Each row was made from one small tree. Brackets hold a mark, then the marks that hang from it, in the order of their numbers. Every link used is in the known rows. Write each row's tree.
Known rows
[J632 [J40 J347 J830 J916] [J166 J302]]: [-12  -2  -2  -7  14  -7  -6  11 -25 -39  35  32  10   3  30 -14  -8  30
   9   1 -33  35  37  29 -14  14  -8   2 -15   2  37   9  17]
[J632 [J40 J830 J869] [J166 J302 J831]]: [-14  -1  -6  -5  14  30  -9  12 -44 -21  23  31 -24   0  24  -7 -12  33
  -3  -7 -18  23  50  25  -5  12  -5  -1 -20  -7  41  12  19]
[J831 [J166 [J632 J40]]]: [ 10  -8   7   1  19  13  -8   8  -7   4  -6  12 -23  -4  -9  -9  -4   8
 -22  -2  21   8   6  -3  13  -6   4  -3   2   6  18   7   8]
[J916 [J93 J956]]: [ 13   1  -2   4  -5   2 -25   0   7  12   4   4 -18 -10   6   2  20   6
   9  -2 -48  -7  -3  -7   6   1   2   2   2  10   7  -8  -1]
[J916 [J93 J55 [J956 J455]]]: [ 13  -8  -5   3  -1   6 -17  10 -10  16  -3  13   1 -28  -2   7  26  -4
   6  -6 -44  -9   4 -10   6   1   0  -1  -3  -3  17  -9  -5]
[J869 [J40 J830 J916]]: [ -3  -7  13  -8  -2 -16 -10   2 -20 -19   1  16  25   7  33 -20  -1  11
   3  18 -33  22  10  19 -18 -13 -15   5   0  -6   9 -10   7]
[J916 [J93 J55]]: [ 13   5  -2  -1  -3   2 -23   3  -9  15   3   1  25 -18   2   1  15  -6
 -13  -1 -41  -6  -4  -3   2  13   2   6  -2 -13   2  -1 -10]
[J166 J831]: [ -6   0   8   1  -2  -4  -2   4   1 -12   1   0 -29  -4  -5   2  -9   5
 -11   3  21   3   7   6   5   4  -8  -2  -3   0  10  -3   5]
[J166 J302 [J632 J40] J831]: [ -4  -1   2  12   7   7  -8   7  -5 -14   1  11 -75  -6   2   9  -6  21
 -38 -12  14   7  39  20  15   5 -12  -2 -12   4  17   0  12]
[J302 [J166 J831]]: [ -9   7   4   1   2  -3  -3   4  -6 -15   8  -8 -27 -10  10  -1 -11   1
 -10  -1  17   4   7  17   9  22 -19 -10   2  11  18  -1   3]
[J40 J347]: [ -2  -2   0  -1  -9 -19   1   3  -8 -17  11   3   9  -3   0  -6  -4   1
   3   0   7   4   0   5  -8  -8 -10  -2   0   5   6  -1   4]
[J40 J869]: [ -6  -2 -18   0   0  14  -1   2 -24  -2  11   1  11   1  13  -8  -6   2
   5  -6 -13   9   3   5 -10 -11  -3  -1  -7  -3   9   7   7]
[J337 J830]: [ -6  -8  -3   6   5   2 -18   1 -13   6  -1  -2  -6  12 -13  -1   6 -13
   9  14   5  -6  18  -4   3   5  -5 -15  -6 -15   4  -5   3]
[J632 [J40 J830 J916] J166]: [-12  -4   0 -13  24   7  -6   9 -15 -11  19  26  17  10  18 -14  -3  22
  17   5 -22  31  26  19 -13  12   9   3  -8  -3  28  11  14]
[J869 J40]: [  7  -2  12  -7  -2  -4  -6   0  -4   0 -24  13   8   1   8 -10   7   9
  -3   6  -5  -2  -2   3  -5  -7   0   0   7   0 -15 -10   0]
[J632 [J40 J347 J830 J869] [J166 J302 J831]]: [-16  -2  -6  -5   8  13  -8  13 -50 -37  33  32 -15  -4  23 -13 -14  34
   0  -6 -12  27  50  30 -12   4 -13  -3 -22  -3  46  11  23]
[J302 [J166 [J632 J40] J831]]: [ -8   5   2   4  12   5  -7   8  -8  -5   3  -1 -55  -9   5   0  -9   9
 -25 -10  25   7  25  25  10  14 -16 -10   1  15  20   2  10]
[J40 J632 J830 J916]: [-12  -6   2  -3 -14 -36  -2   3 -12 -28  47   2  28   7  31 -15 -13   0
  10   9 -24  40  19  23 -21   9 -24   3 -12  -6  34  -6  13]
[J831 [J166 [J632 [J40 J347 J830 [J916 J93]]]]]: [ 11  -7  10   0   9 -14 -20  13 -22 -14  31  18   0  -5  19 -28  -9   7
 -25   9 -23  30   6  12  -3 -12 -17   2  -4  10  40   4  15]
[J956 [J93 J55] J455]: [  3 -16  10   0  12   1  -1   4 -20   5 -13  15  20 -27 -30  -4  13  -4
  -8  -7   9   0  10  -9   7 -12  -6   3  -6  -9  19  -8  -6]
[J502 J347]: [ -4   0   5   5  13 -18  -4   1   7 -11  -1  -3   7  -7   5   5  -5  14
   4 -13  -5   1  -3  -2  12  13  18  -7   6 -12   9  -4  10]
[J55 [J93 J956]]: [  8  -6   7   4   5  12 -12   3   7   9 -12  -1 -19  -6   0   2  20   6
  -1   4 -27 -15 -12  -3   7   4  -5  -4   5  -1   9  -2   9]
[J302 [J166 [J632 [J40 J347 J916]] J831]]: [-15   0  -3   3  12 -17  -7  11 -10 -31  21   1 -41  -7  15  -9 -17  11
 -21  -8  18  25  21  33  -1  11 -26 -10  -2  21  31   2  18]
[J632 [J40 J347 J869]]: [ -8  -4 -16  -4   5  12  -1   5 -27 -14  10  14  -7  -2   6 -15  -7  12
   1  -6  -5  15   4  11 -24  -7  -1  -4  -7   1  18  10  15]
[J831 [J166 J302 [J632 [J40 J347 J916]]]]: [  3  -8   2   7  16  -9 -11  11 -13 -32  19  19 -21  -7  14 -12 -11  15
 -27  -3  -1  26  12  13  10   0 -13  -1  -7  14  33   6  14]
[J302 [J166 [J632 [J40 J347]]]]: [ -5   4  -6   3   8  -5  -2   6 -13  -8   9   1 -22  -7   9  -8  -4   5
 -13 -13  10   9  17  22  -1   5 -17  -7   4  17  16   4  10]
[J916 [J93 J55 J956]]: [ 11  -1  -8   5  -2   5 -35   1  -8  15  -1   3   2 -21  -4  11  27   2
   8  -2 -54 -13   3  -7   6   8   3   3   0  -6   8  -8  -8]
[J166 [J632 J40] J831]: [ -6  -4   6   5   8   5  -4   8  -2   0  -4   7 -59  -2 -11   2  -6  15
 -27  -6  30   7  27  13   7  -4  -4  -3  -5   4  12   1  11]
[J93 J55 J956]: [ -6  -9 -12   5   5   8 -22  -2 -14   5 -13  -1   0 -16 -17  23  22   3
  22  -3 -21 -13  15  -3   6   2   5  -1   1  -9   8  -8  -4]
[J302 [J166 [J632 [J40 J347 J830 [J916 J93]]]]]: [ -1   6  -5   0   4 -19 -16  10 -22 -14  38   5  -6  -8  36 -21  -5   7
 -17  -3 -38  27  21  34 -12   5 -30  -2  -2  14  36   2  14]

Write each row's tree
[  4 -10   3   2  25   3 -10   9  -4  -7   5  13 -15   0   3 -15  -8   7
 -21   1   9  24   2   2   8  -3   1  -2  -1  10  24   8  11] | [J831 [J166 [J632 [J40 J916]]]]
[ -7 -11  14 -15 -15 -50  -9  10 -22 -40  32  26  60   6  34 -30  -8  18
  24   7 -20  43  25  30 -25   2 -21   2  -4  -1  20 -10  18] | [J869 [J40 J347 [J632 J166] J830 J916]]
[ -2  -8  14  -9 -15 -37  -9   3 -14 -26  18  15  33   7  37 -24  -5  12
   5  13 -28  35  15  24 -24   1 -21   4  -3  -8  16 -16  12] | [J869 [J40 J632 J830 J916]]
[ 11  -4   5  12   5   1  -8   7 -11 -11   9   7 -15  -8   7  -1  -5   4
 -28  -6   4   6  15   2  25  -5 -13   2  -4   9  19   1   4] | [J831 [J166 J302 J632]]
[ 15  -3   4   7  10 -10 -22  12 -10 -25  27  20 -19 -12  22 -19  -7  14
 -37  -3 -29  24   4  10  10   3 -14   1  -8  17  33   4  12] | [J831 [J166 J302 [J632 [J40 J347 [J916 J93]]]]]
[ 10 -11  11   3   4  14   5  13   5  10 -13  10 -21 -13   2  -3  20   1
  -3   0 -17  -9 -11  -7   5  -4  -7  -9   3   1  19  -2  10] | [J55 [J93 [J956 J455]]]
[  7  -4   9   7  12  11 -12   8 -27 -10  10  17 -29  -5  14  -8  -6  15
 -30   1  -5  14  30  10  14  -6 -12   2  -7   2  33   3  10] | [J831 [J166 J302 [J632 [J40 J830]]]]
[  9 -14   9  -6  -3 -11 -23  12 -27  -4  -2  28  25 -16  32 -14  20   8
   8  12 -67  17  14  10 -13 -12 -14   4  -4  -8  23 -18   2] | [J869 [J40 J830 [J916 [J93 J55 [J956 J455]]]]]
[  1   1 -10  -7  18  -4 -26  13 -13 -25  25  29  23 -15  17  -9   6  24
  -4  -8 -54  23  18  18  -6  33   4   3 -12  -1  24  10   7] | [J632 [J40 J347 [J916 [J93 J55]]] [J166 J302]]
[-14  -3   0  -1  -2 -33  -6  11   7 -44  44  13   4   0  23  -4 -17  17
   4  -9  -4  40  27  26   4  38 -12  -1 -18   6  29  -1  15] | [J40 [J632 [J166 J302 J831]] J916]
[-20  -2 -15   4  12  -8  -8  10 -27 -32  31   2 -34  -7  25 -14 -20  11
 -17 -12   7  32  22  38  -8   5 -29 -10  -6  17  38   7  22] | [J302 [J166 [J632 [J40 J347 J869 J916]] J831]]
[ -5  -7 -17   2 -18 -22 -28   4 -30 -20  62   9  22  -2  51 -22  -2   7
  22   2 -82  42  17  22 -27   0 -26   5 -16  -1  49  -8  18] | [J40 J632 J830 J869 [J916 [J93 J956]]]
[ -4  -1 -12  -7  -1  -4 -17   8 -38 -24  43  20  12  -1  41 -32  -9  14
  -5   8 -62  37   8  24 -36  -7 -17   5 -14  -1  42  10  19] | [J632 [J40 J347 J830 J869 [J916 J93]]]
[ -3  -4 -16   4   0  -9 -17  12 -38 -13  44  16   2   1  34 -25  -8  13
 -15  -3 -48  37  24  27 -25 -23 -22   6 -14   2  37   8  21] | [J166 [J632 [J40 J347 J830 J869 [J916 J93]]]]
[ -6  -7 -17   5   4   4  -3   7 -28  -5  13  10 -15  -1   3 -10  -6  13
 -11 -15   3  17  21  15 -15 -21  -8   0  -6   4  15  11  16] | [J166 [J632 [J40 J347 J869]]]
[-22 -10 -16  -9 -12 -39  -3  12 -43 -45  74  18  68   6  42 -28 -22  13
  31  -6 -31  58  32  34 -34   0 -26   2 -17  -3  50   6  26] | [J40 J347 [J632 J166] J830 J869 J916]
[  3 -10   7  -6 -11 -30 -36   4 -33 -23   9  19  36 -13  29 -14  16  13
  11  16 -71  16  12  19 -18 -14 -22   6   0  -6  19 -18   6] | [J869 [J40 J347 J830 [J916 [J93 J55 J956]]]]
[ -9  -5  -6   9   2 -16  -9   9 -26 -33  32  16 -23  -1  30  -6  -8  19
 -21  -4 -28  31  42  34 -10 -10 -26   4 -16   4  33   2  18] | [J166 J302 [J632 [J40 J347 J830 J916]]]
[-10  -2  -7  -7  22  -6  -6  11  -6 -38  22  29   3   1  17  -9  -4  29
   5  -9 -19  28  19  20  -7  22   4  -1 -11  10  21  12  14] | [J632 [J40 J347 J916] [J166 J302]]
[  2  -6  17  -9 -16 -23  -6   3 -29 -20  -1  17  24   0  18 -20   0  11
   2  15 -13   9  14  15 -18 -23 -21   2   3  -6   5 -13   7] | [J869 [J40 J347 J830]]
[-12 -10  19 -14 -15 -52 -10  11 -21 -49  33  26  40   3  28 -26 -16  21
  15  11  -5  43  29  34 -21   5 -26   0  -6  -1  29 -14  20] | [J869 [J40 J347 [J632 [J166 J831]] J830 J916]]
[-17  -5 -12  12   7   6 -13  11 -38 -31  35  15 -52  -1  36  -6 -19  24
 -29  -7 -23  37  53  39  -6  -8 -29   2 -23  -2  45   4  22] | [J166 J302 [J632 [J40 J830 J869 J916]] J831]
[ -4 -16  -8   3   5  10  -4   9 -17   6 -14  12  -2 -23 -13  19  22  -2
  19  -7  -9  -7  16  -7   5  -6   1  -6  -2  -6  19  -8  -2] | [J93 J55 [J956 J455]]
[-13  -2 -12   0  -8  -5  -6   9 -21 -29  41  15   5  -4  21  -5 -16  17
   6 -19  -3  28  33  21   0  24 -11  -3 -20  -1  28   3  16] | [J40 [J632 [J166 J302 J831]] J869]
[ -6  -1   7  -1 -10 -21  -4   8   2 -27  28  13  -6  -5   8   2 -10  16
   1 -14  12  19  32  15  11  34  -8  -3 -12   2  19  -3  10] | [J40 [J632 [J166 J302 J831]]]
[ 11  -5   5   8  16  13 -11   8 -11  -8   0  16 -36  -7   5  -4  -3  14
 -32  -7   6   8  17   2  20   2  -3  -1  -4   8  21   6   8] | [J831 [J166 J302 [J632 J40]]]
[ -4  -6  22  -9 -26 -41  -8  10 -28 -42  24  28  19  -5  26 -18 -10  25
   3   3  -3  26  42  30  -9   7 -29   0 -10  -4  22 -16  16] | [J869 [J40 J347 [J632 [J166 J302 J831]] J830]]
[-20 -10 -16  -2 -24 -42  -2   6 -43 -48  69   6  47   3  44 -28 -24   4
  17   3 -33  53  20  34 -40  -9 -38   2 -17  -4  48   1  24] | [J40 J347 J632 J830 J869 J916]
[  6   0  -8   9   1 -16 -18   9  -4 -22  28  16 -28  -8  27 -10  -1  18
 -32 -11 -41  25  20  23  -2   2 -16   6 -12  13  21   4  12] | [J166 J302 [J632 [J40 J347 [J916 J93]]]]
[-14   2  -2   4  18  -4  -8   8  -3 -17  14  -1 -47  -4  17  -5 -14  11
 -23  -7  14  23  20  31   4  16 -20  -9   0  16  26   3  13] | [J302 [J166 [J632 [J40 J916]] J831]]
[ -6  -7  12  -8 -10 -32  -8   3 -27 -34  10  18  33   4  33 -24  -7  12
   5  18 -28  26   9  25 -25 -20 -25   4  -1  -2  13 -10  12] | [J869 [J40 J347 J830 J916]]
[ -5  -3 -10  11  15   1  -9   6  -3 -15  11  12 -38   0  19   2  -2  19
 -26 -11 -20  22  28  20   3   4  -7   3 -10   7  13   6  10] | [J166 J302 [J632 [J40 J916]]]
